Known rows, with every step that occurs
k a u v: [ 2.29  0.42 -2.10  0.96  1.29  1.89 -0.23 -1.65 -0.32 -3.70  1.18  0.78
 -0.03  2.67  0.06 -0.97 -0.72  2.53 -0.61 -1.04 -1.34 -0.24  1.01 -2.30
 -1.45  0.65  0.19 -0.28 -2.75]
k a u v d l: [ 2.03 -1.90 -1.67  0.38  3.88  2.17 -0.28 -1.76 -0.24 -3.53  1.09 -1.22
 -0.14  2.76  0.23 -0.94 -0.35  2.63 -2.19 -0.79  0.61 -1.43  2.70 -0.79
 -1.34  1.19 -0.86 -0.52 -2.65]
a k: [ 2.10  0.02 -2.02  1.37 -0.77  1.66  0.79 -0.50 -0.07 -1.00  0.80  0.11
 -0.29  2.17  1.33 -0.33  0.12  1.43  0.19 -1.59  0.11  0.25 -0.54 -1.09
 -1.70 -0.85  1.61  0.58 -3.06]
e d l c v k: [ 0.12 -6.11 -0.17  2.09  0.51  2.79  0.49 -0.03  0.12  3.22  1.17  0.48
 -1.97  1.63  0.86  0.21 -2.43  2.56 -1.42 -1.19 -1.17 -0.94  1.38 -1.59
 -1.92  1.52  0.69  2.48 -1.29]
e d l u v: [ 3.64 -2.56 -3.90  0.88  1.04  4.86 -1.43 -2.47 -1.76  1.77  0.22  1.38
  0.78  1.82  1.72 -1.89 -2.90  2.43  0.57 -1.72 -0.18 -1.94  0.03 -1.31
 -2.10  1.32  0.77  0.62 -1.37]
s h: [ 3.57  0.78 -1.83  2.14 -1.85  3.06 -0.48 -0.34 -2.10 -0.60  0.29 -0.91
 -0.27  2.12  1.27  0.95  1.27 -0.22 -0.46 -2.20 -0.98  1.05 -1.10 -1.55
 -0.63 -2.26  2.02  1.92 -1.37]
e d l c v s: [-0.14 -4.85 -0.53  2.56  1.44  2.42  0.10 -0.15 -0.63  1.61 -0.52  1.08
 -2.12  0.73  0.72  0.64 -1.81  3.91 -1.06 -1.58 -0.76 -0.55  2.44  0.44
 -3.28 -0.66  0.08  0.89 -2.50]
m h: [ 2.64 -1.78 -0.16  1.57 -1.54  3.73  1.22  0.71 -3.63 -0.11  0.56  0.17
  0.27  3.55  0.96  0.05 -1.97  0.52 -0.40 -1.39 -0.97  1.35 -2.27  0.07
 -2.12 -1.22  2.10  1.43 -3.35]
j c: [ 2.72 -0.14 -0.54  0.91 -2.88  3.83  1.52  0.10 -0.58  0.71 -1.02  0.11
  0.08  3.90  1.20  1.03  0.23  0.62 -0.39 -1.27  0.20  1.50 -0.14 -1.99
 -1.12 -1.85  2.23  1.94 -3.64]
j c v s h m: [ 3.89  0.15  0.72  1.70 -2.38  3.58  1.22 -0.67  1.90  0.30 -3.25  1.39
 -1.47  1.07  1.93  2.42  1.42  2.15 -0.33 -2.28  0.36  2.34 -0.41 -3.42
 -2.53 -4.03  0.62  1.99 -3.69]
e d l s h m v c: [ 2.70 -0.84 -1.98  3.21  1.32  3.98 -4.48  0.58  1.70  4.63  1.66 -1.73
 -0.05 -1.08  2.52 -1.48 -1.14  1.59 -2.15 -3.29  1.51  0.79 -2.54  1.39
 -2.42 -3.26  0.17  2.08  0.05]
e d l s: [ 0.50 -1.88 -3.06  3.35  1.73  3.72 -2.16  0.17 -1.62  2.54  1.68 -1.45
  0.49  1.18  2.22 -0.25 -0.99  1.05 -1.18 -1.76  0.65 -0.13  1.60  1.00
 -1.95 -1.00 -0.07  1.29 -1.01]
u a: [ 1.91  0.52 -1.03  2.52 -0.27  3.62  0.56  0.14 -1.88 -2.32  0.83 -0.29
  0.76  3.51 -0.02 -0.97 -0.74  3.15 -0.22 -0.65 -1.49 -0.06  0.31 -2.47
 -1.66 -1.22  1.25  1.22 -2.16]
j c v s: [ 2.48 -1.05  0.94  1.22 -2.04  3.44  2.19 -0.23  0.37  0.09 -3.33  1.14
 -1.81  2.60  0.99  2.26 -0.27  1.92 -0.28 -1.13 -0.33  1.62  1.02 -1.96
 -2.76 -2.01  1.40  0.79 -5.77]
d e: [ 1.90 -0.98 -1.22  1.96 -0.78  4.44  1.05 -0.20 -3.24  0.76  1.05 -0.68
  0.01  2.69  0.24  1.19 -1.09  0.69 -1.82 -1.92  0.99  0.00  0.06 -1.56
 -1.11 -1.07  1.09  2.01 -1.63]
l c: [ 1.68 -1.91 -0.29  2.28 -1.55  2.62  1.58  0.57 -1.19  0.12  0.84 -0.09
  0.22  2.03  0.19 -0.29 -0.48  2.00 -1.43 -1.29 -1.10  0.67  0.31 -1.30
 -1.28 -1.32  2.07  0.88 -1.91]
k a u v d: [ 2.90 -0.64 -0.25  0.46  2.32  2.26  0.21 -1.71 -0.28 -3.94  0.59 -0.54
 -0.72  3.41 -0.27 -1.02 -0.75  1.96 -1.92 -0.60 -0.06 -0.51  1.80 -1.49
 -1.43  1.13 -0.16 -0.82 -3.43]
c v d: [ 2.63 -2.31  0.57  0.73  0.03  3.05  2.71  0.03 -1.40 -0.53 -1.51 -1.09
 -1.65  2.62 -0.45  0.28 -1.45  1.05 -1.33 -0.60 -0.50  0.76  0.61 -1.96
 -1.08 -1.23  1.36  0.15 -3.81]
s h m v c: [ 4.43  0.92  0.02  1.29 -1.28  3.59 -1.21  0.79  1.30  1.87  0.45 -1.09
 -0.59  0.18  1.10 -1.31 -0.31  1.33 -1.62 -2.80  0.44  1.44 -4.43 -0.94
 -1.74 -3.90  2.42  1.98 -1.83]
j c v: [ 2.75 -1.21 -0.72  0.59 -3.07  3.23  2.66 -0.45  0.26  0.43 -2.37  1.15
 -0.61  3.11  0.55  1.37 -0.83  1.24 -0.08 -1.01 -1.05  1.94 -0.03 -3.12
 -1.04 -2.10  1.55  1.58 -4.07]
s h m: [ 3.59  1.16 -1.20  2.02 -1.18  3.45  0.05  0.03 -0.50  0.52  0.53 -0.73
  0.34  0.84  1.70  0.01  1.26  0.97 -0.71 -2.48  0.24  1.45 -1.65 -2.86
 -1.02 -3.25  1.33  2.36 -0.84]
v k a: [ 2.52 -1.30  1.60  1.83  0.55  3.20  0.07  0.89  0.67 -0.72  2.41 -1.45
 -1.09  3.41  1.41  0.24 -0.69  1.17 -2.54 -0.57 -0.51 -0.55  1.57 -3.03
 -1.57  1.60  1.39  0.82 -3.26]
j c v k a u: [ 1.57 -2.33  1.27  1.12 -0.79  1.62  1.18 -0.63  2.58 -1.46  0.78  1.39
 -1.77  4.15  0.48  2.02 -0.39  1.41 -1.88 -0.24 -0.72  0.97  1.89 -5.31
 -1.64  0.58  0.71  1.89 -4.75]
j c v d l u: [ 3.94 -4.67 -0.73  0.06 -0.56  4.15  2.11 -1.56  0.56  0.68 -1.70  0.56
  0.06  3.21  0.63  1.14 -1.37  1.33 -1.72 -0.57  0.97  0.06  1.99 -3.59
 -1.28 -1.14  0.84  0.72 -4.45]
s h m v d: [ 3.68 -0.20  1.83  1.20 -0.38  3.58 -0.21 -0.65 -0.53  1.22  0.32 -1.24
 -1.10  0.40  1.04 -0.99 -0.41 -0.06 -1.42 -3.11  1.34  1.21 -3.20 -0.61
 -0.75 -3.53  1.08  2.28 -2.15]
d l s h: [ 2.60 -0.07 -3.85  3.76  0.10  3.27 -2.21 -0.29 -1.22  0.31  1.38 -2.15
  1.25  0.30  2.56  1.38  1.78 -0.18 -1.53 -2.33 -0.12  0.69  1.20 -0.20
 -0.67 -2.68 -0.03  1.28 -0.11]
d l s h m v: [ 2.21  0.04 -1.86  3.34  0.27  3.36 -2.61 -0.52  0.59  2.53  2.16 -1.17
  1.20 -2.13  2.83 -0.55  0.30  0.77 -1.37 -3.81  1.00  1.20 -1.76  0.03
 -0.69 -4.56 -0.56  2.10 -0.03]

Rows
[ 3.39 -0.71  1.44  3.49 -0.06  4.84 -1.61 -1.23 -0.90  2.47  1.31 -1.26
 -0.07 -0.43  1.24  0.29 -0.76 -0.83 -3.79 -3.72  2.68  1.26 -1.98 -0.18
 -0.89 -3.79 -1.24  2.07 -0.30]	l s h m v d e
[ 4.31  1.21 -0.30  3.23 -1.00  3.83 -2.47  0.95  2.28  2.51  0.87 -1.61
  0.33 -0.87  1.91 -1.12 -0.16  0.87 -2.56 -2.82  0.54  2.18 -3.40 -0.38
 -1.92 -4.47  1.32  1.02 -1.13]	l s h m v c
[ 2.76 -1.47 -0.86  3.01  0.97  3.36 -2.54 -1.05 -1.13  1.01  1.35 -2.61
 -0.14 -0.20  1.93  0.32  0.15 -1.14 -2.47 -2.87  0.96  0.53 -0.25  1.91
 -0.33 -2.99 -0.33  1.10 -1.43]	m v d l s h
[ 1.70  0.70 -2.07  2.48 -0.27  1.92  0.36 -0.78 -0.07 -3.39  1.35  0.87
  0.43  3.25  0.66 -1.27 -0.37  3.64  0.44 -0.74 -0.81 -0.25 -0.12 -2.05
 -2.24 -0.71  0.61  0.48 -2.38]	u a k
[ 1.00 -2.01  0.86  1.67  1.03  1.05  0.73 -0.23  1.00 -2.12  2.20  0.44
 -2.05  2.92 -0.07  1.07 -0.84  1.47 -1.85 -0.33 -1.39  0.13  1.69 -4.69
 -1.71  1.06  0.75  1.00 -3.86]	c v k a u
[ 1.35 -3.80 -1.19  1.03  3.33  1.56  0.16 -1.93  0.61 -3.34  1.52 -0.25
  0.10  2.15 -0.30 -1.14 -0.50  3.64 -3.28 -0.89 -0.06 -1.45  3.36 -0.75
 -1.38  1.16 -1.09 -0.86 -1.88]	k a u v d l c
[ 0.51 -4.07 -0.23  2.33  0.81  2.25  1.63  0.15 -0.01 -0.23 -0.91  0.36
 -1.14  0.12  0.47  1.31 -0.60  3.97 -1.48 -1.41 -1.05 -0.21  2.83 -0.48
 -2.73 -1.50  0.39  0.11 -3.09]	d l c v s
[ 4.05 -1.68 -2.07  1.16  1.44  5.00 -0.46 -1.65 -1.03 -0.50 -1.06  0.55
  0.64  0.56  1.92 -0.41 -0.74  3.12 -0.19 -1.43  0.25 -1.89  1.46 -1.12
 -2.91  0.60  0.95 -1.08 -3.61]	d l u v s
[ 1.13 -1.17  1.10  2.03  1.18  1.64 -0.27  0.30  0.37 -2.01  3.41 -0.67
 -1.13  3.60  0.56  0.83  0.31  0.86 -2.37 -0.67 -0.08 -0.43  1.64 -3.53
 -1.71  1.54  1.27  1.35 -3.57]	v k a u
[ 3.85 -0.87  0.37  0.95  0.46  4.05 -0.06 -0.63  0.77 -1.09  0.89 -0.44
 -0.92  2.89  1.67 -1.08 -1.36  2.02 -1.49 -0.67 -1.10 -1.08  0.93 -2.64
 -1.34  2.93  0.76 -0.07 -2.77]	u v k a
[ 3.56  1.61 -1.41  2.12  1.22  1.83 -2.09 -2.18 -0.30 -4.57  0.19  0.89
 -1.27  1.61  1.20  1.00  1.41  2.22 -0.97 -1.95 -1.11  0.01  1.28 -1.30
 -2.60 -0.05 -0.20 -0.35 -3.16]	k a u v s h
[ 2.03 -4.18  1.29  1.62 -0.53  2.29  3.16  0.02 -0.52 -0.43 -1.00 -0.10
 -1.48  2.16 -1.03  0.10 -1.68  1.95 -2.27 -0.62 -1.30  0.76  1.22 -1.77
 -1.15 -1.24  1.20 -0.04 -2.82]	l c v d
[ 3.38 -4.46 -0.91  0.84  1.35  3.69  1.61 -0.99 -0.95  0.05 -0.37 -0.46
 -0.11  1.86  0.15  0.10 -1.76  1.47 -1.77 -0.65  0.21 -0.91  1.78 -3.10
 -1.31 -0.86  0.85 -0.18 -3.32]	c v d l u
[ 1.78 -3.56 -0.90  0.50  1.62  2.87  2.12 -0.08 -1.12 -0.12 -1.00 -1.93
 -1.07  1.98  0.01  0.34 -1.01  1.62 -1.49 -0.79  0.26 -0.25  1.87 -1.18
 -0.93 -1.07  0.53  0.48 -3.12]	c v d l
[ 2.17 -0.10  2.06  2.30  0.79  1.70 -2.23 -0.97  1.89 -0.42  4.07  0.32
 -1.34  0.63  1.30 -0.19  0.21  0.56 -2.06 -2.76  0.60  0.63 -2.11 -3.50
 -1.36 -1.33  0.52  3.04 -1.94]	s h m v k a u
[ 1.69 -1.72 -2.20  0.01  2.07  2.94  0.56 -1.58 -1.78 -1.68 -0.39 -1.38
  0.00  2.21  0.22 -0.51  0.27  1.87 -0.70 -1.09  1.28 -1.22  1.11  0.03
 -1.23  0.56  0.25  0.48 -2.73]	a u v d l
[ 3.14  0.81  0.92  2.47 -1.03  3.21 -1.63 -0.76 -1.78  0.00 -0.21 -0.36
 -2.05  0.22  1.50  0.97  0.23  0.10 -0.25 -3.14 -0.33  0.84 -2.18  0.95
 -2.08 -3.10  1.75  1.60 -3.87]	m v s h
[ 4.65 -2.95 -1.22  1.00  1.87  4.65 -1.14 -1.68  1.30 -0.73  2.11  0.10
  0.73  2.14  2.27 -1.15 -1.81  2.43 -2.04 -0.63 -0.48 -2.61  2.08 -3.92
 -1.65  3.57  0.31 -0.49 -2.37]	d l u v k a
[ 3.41  1.30  0.44  2.61 -0.27  3.64 -0.38  0.46 -0.26 -0.24 -0.60 -0.72
 -0.79  0.22  2.18  1.04  1.94  1.67 -0.89 -2.56  0.88  1.06 -0.74 -1.54
 -2.69 -3.31  1.24  1.51 -2.43]	v s h m
[ 2.85 -3.67 -2.07  1.59  2.16  2.24  0.89 -2.53  1.00 -3.43  0.77  1.27
  0.43  2.62  0.05 -1.15 -1.93  4.23 -0.92 -0.19 -0.28 -1.56  1.98 -3.75
 -2.32 -0.03 -0.61 -0.96 -2.94]	c v d l u a k
[ 3.01 -0.87 -1.10  3.17  1.70  3.87 -1.29  0.00  0.43  0.99  0.81 -3.14
  1.09 -0.24  2.53  0.23  1.94  0.42 -3.01 -2.23  2.32  0.58  1.26 -0.60
 -0.96 -3.18 -0.94  0.98 -0.08]	v d l s h m
[ 3.29 -0.14  2.13  1.91 -1.59  3.86 -0.83 -0.27  0.44  2.54  1.58 -0.46
 -1.28  0.01  2.21 -0.38 -0.08 -0.14 -0.92 -3.16  0.68  0.81 -3.82 -2.18
 -0.91 -1.77  1.85  3.52 -1.86]	s h m v k
[ 3.17 -3.83 -1.17  1.84  1.92  4.05  1.14 -1.25 -0.84 -2.28  0.22  0.23
  0.77  2.88 -0.67 -0.82 -2.25  3.72 -1.40  0.05 -0.83 -1.35  2.28 -4.14
 -1.78 -0.72 -0.11  0.04 -2.60]	c v d l u a
[ 1.86 -5.01  1.04  1.98 -0.46  3.51  3.02 -0.76 -1.71  0.23 -0.49  0.16
 -1.37  2.50 -1.51  1.12 -2.39  1.70 -3.62 -1.32 -0.07  0.31  1.49 -1.97
 -1.22 -1.00  0.01  0.74 -1.66]	l c v d e
[ 2.99 -1.93 -1.41  2.77  1.59  3.24 -0.21 -0.44  1.21  0.78 -0.47 -2.07
  0.27 -0.79  1.82  0.67  0.81  1.24 -2.58 -1.92  1.08  1.15  1.40 -1.87
 -0.89 -3.62 -1.45  0.80 -0.40]	c v d l s h m
[ 1.35 -4.45 -0.01  1.49  1.10  2.97  1.48  0.34 -1.08  0.17  0.70 -2.01
  0.06  2.05  0.35 -0.12 -0.18  1.91 -2.90 -1.13  0.78 -0.75  2.14  0.14
 -1.09 -0.96  0.99  0.63 -2.03]	v d l c
[ 4.23 -1.89 -3.69  0.55  0.39  4.65 -0.01 -2.07 -1.17  0.07 -0.10  0.61
  1.82  1.18  1.58 -1.39 -1.40  2.37  0.01 -1.45 -0.51 -1.49  0.29 -2.41
 -1.35  0.61  1.12 -0.27 -1.82]	d l u v
[ 3.29  0.01 -1.68  2.92  0.60  3.77 -3.14  0.84  2.23  2.90  1.37 -2.58
  0.94 -1.56  2.38 -0.96  0.33  1.51 -2.70 -3.05  1.35  1.15 -2.34  0.53
 -1.73 -4.19  0.36  1.31 -0.47]	d l s h m v c
[ 1.71  0.22  2.68  1.77  0.43  3.70  0.26  0.50 -0.07  1.46 -0.09  0.05
 -1.34 -0.52  1.27 -0.81 -1.13  2.44 -0.40 -2.86  1.59  0.75 -2.19 -0.11
 -2.85 -3.17  1.24  1.22 -4.39]	h m v s
[ 2.03 -2.66 -0.45  2.86  0.59  2.33  0.70 -0.39  1.47  0.12 -0.86  0.58
 -0.71 -1.57  1.47  1.26  1.05  3.98 -1.68 -2.69 -0.39  0.68  1.20 -1.94
 -2.60 -3.24 -0.23  1.14 -1.07]	d l c v s h m
[ 2.99 -1.61  0.42  1.15  1.13  3.58 -0.75 -0.78 -0.45  1.52  0.94 -2.03
 -0.46 -0.21  1.58 -0.80  0.03  0.52 -1.69 -3.36  2.18  0.27 -2.05  0.12
 -0.45 -3.30  0.28  2.60 -1.31]	s h m v d l
[ 1.36 -3.51 -0.69  3.06  1.22  2.52 -0.77 -0.78  0.90  1.84 -0.45  1.31
 -1.78 -1.07  1.64  0.64 -0.42  4.04 -1.28 -2.84 -0.13  0.21  0.89 -1.01
 -3.19 -2.35 -0.64  2.10 -0.50]	e d l c v s h m
[ 3.46 -3.51 -0.83  1.11  1.51  4.26  0.54 -0.56 -1.58  0.19  0.90 -1.58
  0.72  2.36  0.73 -0.12 -0.66  0.81 -2.24 -1.03  1.51 -1.28  1.80 -1.84
 -1.35 -0.48  1.48  0.16 -3.04]	v d l u
